What can hang from each mark
lono: fasav sezepu
nikug: tubem
pareb: dosogi tubem zopi
desov: sezepu
fasav: desov lono
felari: tubem
pese: dosogi zopi
sezepu: dosogi lono zopi
tubem: fasav felari sezepu
zopi: fasav
dosogi: pareb pese

In the rows, zero is written as 100.
Known rows, with every way that one mark hangs from another
(tubem (fasav (desov sezepu)) felari): 80 125 109 132 90 117 86 106 105 86 61 86 97 104 82 120 70 105 115 96 75 114 89 110 107 92 100 126 121 96 108 96 108 111 98 115 123 74 76 117 126 94 105 83 136 118 69 118 100 113 100 112 96 93 82 75 121 109 120 99 103 115 86 99 101 102 124 108 138 86 114
(pese (zopi (fasav (desov sezepu) lono))): 114 116 112 110 110 122 59 118 106 117 75 92 83 97 95 107 74 80 142 113 75 95 108 125 93 98 90 133 81 79 112 87 87 106 102 100 123 61 102 113 111 117 98 85 77 117 113 89 109 128 111 102 111 73 127 89 111 123 131 121 104 102 110 113 106 98 99 87 83 79 129
(tubem felari (sezepu dosogi lono (zopi fasav))): 130 108 109 137 95 91 149 122 125 101 109 116 98 101 116 69 124 117 88 117 94 165 108 72 99 73 93 103 97 105 90 111 86 166 75 111 80 108 109 118 116 111 69 119 60 118 61 94 112 67 86 95 121 147 78 107 137 120 73 94 105 104 125 127 112 125 86 96 129 105 126
(desov (sezepu dosogi (lono fasav) zopi)): 113 111 79 106 85 69 119 87 94 89 76 115 102 104 124 58 133 98 110 89 107 126 77 86 78 89 96 96 89 93 99 97 72 103 78 82 86 121 107 90 87 117 108 80 54 108 81 128 94 91 100 98 81 110 106 114 102 91 103 99 113 83 125 118 100 98 113 93 82 132 106
(lono (sezepu (dosogi pese))): 68 93 106 101 93 95 122 74 117 88 116 125 112 108 124 125 102 85 74 105 114 58 105 95 85 89 107 90 98 119 89 85 81 97 83 101 86 100 112 68 120 122 113 103 100 82 92 112 79 98 114 98 94 109 100 83 96 87 96 94 82 86 88 86 96 99 97 96 89 120 70
(lono fasav (sezepu (dosogi pareb pese) zopi)): 71 102 104 111 101 66 111 72 80 70 128 164 130 108 127 67 126 72 59 89 123 67 82 98 86 85 113 96 113 95 78 98 58 96 76 80 88 111 123 59 110 127 128 102 88 68 89 116 73 63 110 99 105 92 103 107 113 89 96 91 93 102 97 87 91 90 82 98 39 119 75
(desov (sezepu zopi)): 110 99 90 98 99 109 86 95 102 114 91 91 95 96 94 88 87 86 112 89 98 91 98 107 98 103 93 88 101 81 120 83 88 76 89 106 90 118 98 106 118 116 110 69 96 97 114 126 108 104 107 114 85 113 108 85 91 99 114 108 121 90 104 105 111 103 113 95 79 128 89
(pareb (dosogi pese) (tubem felari) zopi): 113 113 87 91 70 80 94 87 74 112 109 83 93 73 107 99 97 126 117 100 118 50 104 88 105 91 82 112 108 130 86 104 131 73 114 92 101 118 107 93 87 48 105 133 159 104 101 72 100 62 69 59 93 86 97 113 86 61 92 91 104 104 60 86 104 105 114 96 130 101 94
(nikug (tubem fasav felari)): 60 104 123 119 110 118 101 112 111 73 97 114 100 89 68 130 93 116 93 92 108 118 72 107 112 96 116 95 106 115 108 104 136 109 115 115 97 88 77 126 92 100 84 86 132 99 100 105 100 115 85 126 87 103 87 83 130 121 96 83 100 86 85 76 113 111 109 108 130 91 113
(desov (sezepu (dosogi pese) lono (zopi fasav))): 118 108 95 91 73 104 116 105 112 114 113 114 100 101 117 78 118 92 99 111 109 108 111 83 93 77 108 90 70 92 86 89 79 110 64 76 90 111 129 83 100 115 95 93 42 93 110 101 111 81 109 81 96 124 99 106 111 91 110 95 101 101 113 119 105 109 96 83 78 126 114
(desov (sezepu (dosogi pese) (lono fasav) zopi)): 105 116 89 96 82 64 120 89 86 95 95 118 112 100 126 64 132 89 97 88 119 102 82 85 81 79 110 88 81 102 87 96 65 97 60 72 80 123 119 67 91 116 111 88 56 90 87 119 91 86 98 91 80 108 102 116 102 84 105 99 108 88 106 110 94 100 112 82 69 134 96
(pese zopi): 97 88 106 83 129 102 93 92 104 97 103 93 100 95 82 106 88 90 112 103 85 81 78 110 99 113 86 86 96 109 122 98 106 81 107 93 108 105 85 104 98 120 101 105 97 104 102 96 110 118 86 120 86 85 111 98 96 118 100 106 101 86 99 94 120 96 105 91 98 107 105
(desov (sezepu (lono fasav) zopi)): 108 111 80 86 102 70 97 94 93 90 90 92 95 89 99 62 111 92 123 81 102 112 75 98 82 77 101 86 92 94 96 101 62 90 89 87 83 137 103 90 80 111 102 65 75 107 87 130 104 105 97 110 79 86 101 113 82 90 108 99 116 85 126 104 97 93 112 105 81 127 101
(sezepu (dosogi pareb) lono (zopi (fasav desov))): 125 101 93 93 99 132 107 120 89 85 99 148 103 123 119 82 125 103 57 116 102 157 109 86 100 119 99 110 105 57 93 125 103 132 96 70 112 86 105 112 86 86 93 104 51 125 103 95 105 69 117 75 132 125 92 126 136 110 95 99 86 127 128 134 97 107 70 129 67 88 126
(zopi fasav): 93 79 99 83 97 138 92 96 123 109 121 92 97 110 86 92 101 108 100 93 102 100 111 96 109 93 106 86 96 98 109 107 111 97 92 115 108 95 89 99 111 88 88 96 87 88 123 94 124 119 111 112 94 104 101 89 90 117 97 87 88 106 112 94 120 104 90 119 113 106 92
(pese dosogi zopi): 104 87 121 99 112 96 104 80 104 124 101 95 105 99 84 109 74 97 101 102 84 78 75 108 117 122 103 91 82 98 124 101 119 90 99 80 98 117 78 120 85 132 106 104 101 90 104 102 111 127 105 133 88 90 124 92 98 97 101 104 108 85 119 77 125 95 98 92 85 100 102
(felari tubem): 89 76 112 92 92 104 93 91 109 97 117 70 104 116 93 125 98 99 96 83 108 100 101 112 86 131 124 64 133 109 115 84 114 79 132 113 93 100 86 107 103 101 117 91 136 89 131 109 102 140 105 107 85 116 94 104 75 93 93 106 100 93 98 97 96 99 100 88 107 107 79
(nikug (tubem (fasav (desov sezepu)))): 60 110 111 108 104 129 77 123 102 84 57 90 96 100 67 148 85 106 111 93 93 112 90 130 122 111 114 100 94 97 107 98 124 81 112 113 120 65 85 115 100 108 103 64 121 96 119 101 87 142 120 114 79 94 116 72 116 116 128 115 106 101 82 102 96 97 123 109 111 88 110
(pareb (tubem felari (sezepu lono)) zopi): 129 100 66 98 115 53 132 99 97 100 104 52 81 72 101 73 106 134 128 115 100 122 116 102 100 96 90 99 110 130 77 99 95 100 112 120 81 131 96 109 89 81 77 139 128 126 43 89 98 72 50 78 104 104 86 99 84 82 83 92 101 93 95 101 93 96 126 92 156 93 100
(sezepu dosogi lono (zopi fasav)): 122 95 99 90 92 109 121 117 112 95 110 139 95 113 119 72 136 112 72 111 114 148 103 71 90 86 101 88 90 82 103 105 96 143 83 83 84 109 108 106 87 98 81 100 35 117 113 100 124 79 101 86 115 131 102 117 126 102 79 98 95 100 142 120 116 116 76 105 95 106 120
(desov sezepu): 100 91 81 92 93 114 93 81 107 114 83 68 97 101 85 111 85 86 118 89 91 82 99 107 99 111 91 84 88 95 112 91 89 64 103 112 104 109 96 100 120 107 106 75 112 93 103 115 105 130 111 124 75 100 109 85 72 100 120 89 110 79 93 101 101 86 128 99 97 124 81
(fasav lono): 100 96 101 92 109 122 79 93 114 99 99 109 88 86 104 121 93 87 84 89 105 100 99 96 83 107 111 87 87 89 129 88 101 103 116 113 90 95 86 100 106 103 93 76 93 128 123 120 100 131 101 114 102 95 98 104 79 104 99 97 95 72 125 74 89 108 88 113 102 97 93
(dosogi (pareb (tubem felari)) (pese (zopi fasav))): 109 89 117 98 115 89 89 90 79 106 156 92 115 78 70 65 82 96 113 123 101 61 97 120 112 112 102 103 91 107 75 101 100 75 96 75 111 92 106 91 96 93 101 150 110 86 84 53 118 59 78 96 110 84 88 107 135 110 111 74 95 105 50 88 97 95 88 87 80 97 97
(tubem felari sezepu): 102 90 99 121 111 93 124 104 119 102 107 69 103 88 89 106 91 105 111 96 88 118 106 96 109 93 90 92 108 123 100 101 95 114 90 138 88 110 94 113 130 107 86 105 122 98 67 100 91 103 82 131 89 124 72 88 102 120 88 88 105 84 88 101 107 106 111 105 142 108 82
(dosogi (pareb tubem zopi) pese): 105 84 72 59 112 91 84 72 65 104 139 85 111 90 86 87 92 99 83 99 121 60 111 116 104 143 101 83 96 97 78 98 108 41 110 86 105 115 110 69 85 69 117 131 133 80 101 85 91 70 85 72 103 94 93 106 89 82 103 84 85 110 58 79 74 83 104 97 83 94 65
(fasav (desov (sezepu dosogi))): 100 103 82 120 84 124 95 90 107 101 57 86 102 118 117 128 98 96 94 101 90 104 104 105 103 119 91 114 104 87 113 99 101 75 90 96 118 76 87 108 131 98 116 79 106 113 94 107 83 116 131 98 85 111 112 91 104 100 123 113 103 94 98 122 96 87 122 100 98 109 98
(zopi (fasav (desov (sezepu (dosogi pareb))) lono)): 116 110 86 113 90 145 76 111 102 113 71 114 98 121 110 112 99 86 91 106 89 124 128 104 101 116 98 134 90 56 102 101 100 102 97 103 125 52 106 106 131 95 103 92 76 118 125 103 99 104 139 96 123 104 107 104 121 119 128 102 98 111 111 124 79 87 85 103 73 84 119
(dosogi (pese zopi)): 92 95 112 68 114 101 89 87 99 110 130 95 108 88 85 108 82 82 108 102 98 52 85 117 102 104 97 80 84 118 109 96 98 72 84 85 104 105 105 80 92 116 105 98 100 78 103 87 99 114 93 105 84 85 96 101 100 107 104 103 91 95 75 79 112 102 101 81 80 111 87
(zopi (fasav desov (lono (sezepu dosogi)))): 86 116 112 126 98 136 81 103 123 99 94 130 89 115 130 118 100 93 90 115 97 107 133 93 81 87 116 134 106 80 107 87 82 136 103 118 105 52 101 101 126 108 92 88 77 124 110 101 100 108 134 96 124 96 116 88 115 104 105 113 84 98 129 104 84 106 73 117 100 81 107
(sezepu zopi): 103 91 108 86 109 119 87 99 101 103 116 120 98 99 101 87 98 97 89 86 108 98 89 99 95 107 99 75 105 88 126 94 103 100 100 105 84 114 90 112 103 106 105 77 96 100 119 108 112 103 96 108 92 116 109 103 103 99 89 110 107 89 110 91 115 112 94 118 89 116 90

Rows
103 106 87 57 72 109 88 97 86 117 97 98 97 97 107 129 96 102 101 83 107 52 106 82 117 93 74 95 101 123 98 116 132 65 109 88 106 116 112 81 79 62 105 105 129 79 129 96 100 94 90 72 90 82 97 106 58 74 96 110 95 124 78 87 116 99 107 103 97 99 86 -> (pareb (dosogi pese) zopi)
70 97 124 105 93 102 80 116 106 75 95 78 105 131 87 137 87 106 91 85 96 118 103 119 93 123 131 89 146 99 119 88 130 111 142 111 109 64 78 113 102 94 124 83 138 89 118 104 97 139 113 93 103 98 98 95 100 104 95 112 93 132 92 96 93 106 106 102 133 80 96 -> (felari (tubem (fasav desov)))
101 112 125 77 88 116 79 110 95 124 111 112 91 85 97 121 89 83 118 99 99 56 103 88 108 70 89 108 75 107 98 102 109 111 102 86 108 88 120 86 86 86 89 108 88 92 153 77 120 113 101 90 109 71 109 113 88 102 100 110 102 110 86 87 113 116 73 94 86 97 110 -> (pareb (dosogi (pese (zopi (fasav lono)))))
118 121 116 139 108 121 87 130 114 114 109 110 88 89 108 88 89 100 110 105 90 139 127 103 104 72 100 133 108 88 111 97 86 159 87 138 94 69 105 133 133 112 84 87 97 119 94 98 109 87 97 99 130 121 93 99 128 131 95 113 112 107 116 117 101 120 80 111 118 82 126 -> (tubem felari (sezepu (zopi (fasav desov lono))))
108 102 101 122 85 75 121 98 97 119 116 61 105 71 104 104 93 125 117 106 103 64 110 91 120 74 84 101 108 134 85 103 111 99 90 110 92 114 115 101 118 77 98 136 154 85 105 45 101 86 87 88 95 118 83 109 91 83 87 92 119 88 39 103 98 114 105 98 141 112 70 -> (pareb (dosogi pese) (tubem felari sezepu))
82 88 111 132 110 109 118 116 114 100 100 84 100 76 77 126 101 114 108 98 101 121 94 116 121 104 97 94 96 131 99 106 106 97 96 130 90 104 90 133 117 114 76 101 128 93 94 87 82 121 85 131 79 126 87 88 113 123 98 93 111 69 82 96 104 104 108 102 128 105 100 -> (nikug (tubem felari sezepu))
98 91 98 104 104 49 116 115 95 85 120 74 102 109 102 77 123 107 109 83 105 134 94 105 82 96 127 67 125 116 102 91 84 120 113 111 68 116 106 99 90 119 108 92 96 89 96 107 94 118 95 102 97 116 88 117 75 92 78 115 112 108 114 115 88 104 98 87 110 112 92 -> (felari (tubem (sezepu (lono fasav) zopi)))
95 127 117 127 105 111 79 106 103 88 78 158 86 102 141 116 100 76 75 112 106 111 111 101 69 97 104 130 109 70 121 81 73 138 115 107 91 66 90 115 124 132 115 68 92 134 106 126 82 101 128 80 127 102 129 100 117 91 101 123 93 85 131 97 79 112 79 110 77 92 109 -> (fasav desov (lono (sezepu dosogi zopi)))
110 129 112 116 101 105 78 104 97 110 70 109 95 98 125 132 92 70 111 113 93 83 103 116 80 116 98 133 79 84 115 78 81 90 92 85 118 55 106 96 120 125 121 79 88 123 101 99 83 118 120 86 106 82 125 108 115 111 132 124 100 86 97 106 76 95 110 69 71 91 117 -> (fasav (desov (sezepu (dosogi (pese zopi)))) lono)
96 98 71 83 97 77 110 80 100 93 81 67 103 96 95 82 107 101 138 86 99 106 79 97 89 86 105 84 87 106 92 103 64 78 96 96 84 123 97 78 83 97 97 77 92 108 83 127 100 129 106 119 68 89 93 104 62 87 115 87 103 80 116 105 95 87 123 110 101 122 88 -> (desov (sezepu (lono fasav)))
101 107 90 72 69 136 70 112 83 128 98 94 92 109 109 120 92 108 112 95 102 62 126 91 127 82 73 128 109 110 88 123 133 87 111 98 122 82 109 83 86 49 104 103 117 81 138 74 105 89 111 56 105 77 95 110 79 90 105 112 88 147 88 100 110 99 92 115 99 77 107 -> (pareb (dosogi pese) (zopi (fasav desov)))
107 112 81 94 85 97 76 109 93 117 95 96 63 92 113 90 102 116 139 104 101 71 135 93 95 74 91 126 107 103 85 89 110 105 138 115 100 98 111 92 84 63 88 127 116 112 124 81 113 77 102 65 126 58 128 91 63 64 96 104 105 110 111 91 101 104 88 110 121 83 98 -> (pareb dosogi tubem (zopi (fasav (lono sezepu))))
104 74 97 88 100 77 127 117 114 97 112 50 103 104 91 122 110 108 104 93 97 132 117 107 96 116 116 59 129 126 104 96 93 110 131 122 79 110 101 109 100 108 98 102 119 94 100 100 97 138 99 107 93 127 79 117 64 96 87 106 100 106 97 113 84 103 111 89 129 100 81 -> (felari (tubem (sezepu lono)))
116 79 94 81 90 126 99 85 90 132 110 106 113 119 79 96 86 96 74 98 98 97 107 93 126 137 105 105 91 78 97 116 133 70 107 89 108 110 94 108 82 89 101 115 97 79 121 118 110 98 114 117 111 95 106 97 85 90 101 89 93 124 120 92 100 79 89 115 77 80 99 -> (pese (dosogi (pareb (zopi fasav))))
92 90 93 92 105 90 130 102 94 85 106 94 122 119 100 105 114 105 59 90 99 106 119 97 115 100 91 92 114 108 76 107 124 115 74 106 127 93 131 67 111 93 110 133 87 56 85 90 81 77 90 96 132 114 72 90 108 116 87 95 92 154 67 108 79 91 117 66 108 87 90 -> (tubem fasav (sezepu (dosogi (pareb zopi) pese)))
108 95 78 69 75 131 88 114 95 122 93 85 84 116 100 106 107 110 119 85 92 87 115 79 118 83 68 110 109 108 96 122 138 94 125 105 117 105 107 98 82 53 92 109 106 88 136 101 121 91 99 86 104 78 104 95 66 92 91 103 98 131 113 107 126 100 95 116 111 90 105 -> (pareb dosogi (zopi fasav))
87 90 93 64 116 83 85 85 67 96 135 92 110 98 78 86 93 108 79 94 115 69 106 119 104 128 114 82 102 98 78 99 125 67 109 86 111 105 110 68 86 74 119 131 125 72 98 82 98 72 76 79 120 89 85 98 100 82 98 89 86 138 55 80 76 84 108 89 100 84 80 -> (dosogi (pareb (tubem fasav) zopi) pese)
72 108 98 126 98 65 110 84 98 67 98 148 110 118 133 63 127 89 89 87 118 85 79 89 76 70 102 105 115 102 97 89 60 119 86 99 80 111 103 76 111 127 114 92 83 87 83 122 86 89 104 104 97 92 122 98 103 94 83 100 104 88 129 96 108 99 90 103 72 128 91 -> (lono fasav (sezepu dosogi zopi))
110 107 96 93 116 115 82 110 106 107 90 81 84 101 78 101 85 88 141 121 71 110 90 119 107 101 80 116 81 94 96 108 90 95 102 91 121 89 98 108 92 106 85 91 75 116 88 88 108 115 111 99 98 73 114 96 103 113 128 110 103 113 110 122 114 94 107 99 92 90 126 -> (pese (zopi (fasav (desov (sezepu lono)))))
93 91 109 95 99 88 117 85 103 98 110 118 112 103 114 112 109 84 89 107 109 72 88 95 89 106 99 90 78 115 111 98 102 88 77 74 107 95 105 82 99 111 114 114 86 90 99 81 98 97 92 101 86 108 101 108 117 111 95 101 91 85 86 91 111 101 101 68 86 115 101 -> (sezepu (dosogi (pese zopi)))
123 85 126 126 120 70 105 72 80 120 106 98 119 85 70 79 70 99 95 123 93 81 76 114 120 146 103 108 97 91 107 103 118 77 106 73 103 121 80 127 79 115 106 139 134 102 79 89 108 84 89 126 107 89 106 103 127 89 101 78 115 77 88 84 101 87 96 92 77 89 103 -> (pese (dosogi (pareb (tubem felari))) zopi)
123 121 128 126 95 117 70 103 107 146 71 99 92 102 93 104 64 85 129 118 72 86 104 121 107 108 107 136 74 67 118 88 100 105 94 94 119 73 91 127 101 130 104 86 82 105 116 102 111 133 130 118 112 73 143 91 108 107 129 117 113 96 127 102 100 92 90 85 72 77 127 -> (pese dosogi (zopi (fasav (desov sezepu) lono)))
102 101 90 79 115 76 104 97 88 79 114 123 102 92 105 56 122 106 99 83 114 121 63 84 84 76 114 78 94 103 111 110 78 114 95 87 77 132 86 94 68 104 91 70 69 118 90 121 106 102 89 102 91 100 98 127 91 99 81 100 99 89 131 91 103 104 95 123 90 113 99 -> (sezepu (lono fasav) zopi)
79 92 105 107 111 69 114 72 89 86 121 121 112 99 105 99 100 74 89 120 104 55 97 113 95 116 94 96 103 104 79 78 73 75 99 79 103 103 116 78 107 125 116 145 108 86 86 76 80 70 103 93 107 92 113 91 110 86 106 87 91 92 60 94 88 92 98 78 69 116 81 -> (lono (sezepu (dosogi (pareb tubem) (pese zopi))))
98 110 86 89 116 91 89 105 77 71 94 121 100 99 110 68 121 107 98 90 111 127 69 99 83 86 106 98 99 90 108 110 78 111 104 87 86 102 76 102 71 98 101 64 83 126 83 113 97 106 102 89 96 93 104 127 99 96 90 114 94 94 128 98 94 103 87 140 87 96 115 -> (sezepu (lono (fasav desov)) zopi)
117 109 82 108 77 98 95 108 87 116 94 77 78 89 102 78 108 137 141 105 101 84 111 82 112 81 84 129 122 117 86 114 140 98 122 110 107 110 99 110 83 41 84 140 136 108 109 77 128 59 78 66 103 82 110 101 87 80 84 85 109 112 93 100 120 109 102 115 144 91 112 -> (pareb dosogi (tubem felari) (zopi fasav))
112 98 95 110 119 82 143 100 120 92 106 67 100 81 94 100 102 107 107 107 87 144 107 87 107 84 87 87 99 126 95 113 79 130 98 125 79 126 97 116 104 102 72 106 114 126 52 105 96 104 72 124 95 125 65 106 97 108 87 90 96 79 99 103 99 103 111 110 143 104 94 -> (tubem felari (sezepu lono))
114 84 70 64 99 101 132 87 86 83 83 116 106 113 115 106 132 97 63 102 108 142 96 83 94 138 84 85 99 91 89 122 108 88 117 74 104 121 105 93 66 77 89 122 77 127 85 125 89 69 87 93 109 112 80 126 93 93 93 85 80 107 118 111 87 87 107 98 84 93 107 -> (sezepu (dosogi (pareb zopi)) lono)
104 90 95 143 102 86 145 103 123 96 92 84 113 103 116 108 115 115 82 101 96 125 113 83 107 98 87 102 113 122 102 106 102 128 80 119 92 102 103 116 143 107 90 118 113 107 58 94 91 91 88 122 98 140 76 97 119 120 82 85 105 82 93 115 104 103 109 87 135 111 98 -> (tubem felari (sezepu dosogi))
49 113 128 108 120 112 85 109 116 72 90 132 86 86 74 142 90 98 85 95 108 98 92 121 93 92 130 94 99 104 108 87 107 120 127 130 91 77 91 109 99 130 88 70 105 102 127 121 92 135 104 115 102 81 112 81 102 103 102 106 99 84 105 73 89 103 92 109 106 80 104 -> (nikug (tubem (fasav (lono sezepu))))
76 104 116 122 118 93 139 124 122 74 89 88 100 74 63 132 106 127 96 103 94 151 89 105 119 82 111 85 101 131 88 111 111 138 107 120 88 105 97 121 89 108 70 98 110 105 72 106 87 117 74 122 95 113 73 94 118 125 91 89 106 97 95 98 98 114 110 100 154 88 120 -> (nikug (tubem fasav felari (sezepu lono)))
117 86 98 87 91 142 83 92 83 132 93 107 110 124 89 109 76 104 77 100 95 107 111 106 126 143 101 117 110 71 99 123 132 71 108 95 122 95 85 111 80 78 104 108 113 85 106 118 100 97 125 106 119 91 112 101 97 94 109 100 89 135 118 96 94 76 80 117 75 67 106 -> (pese (dosogi (pareb (zopi (fasav desov)))))
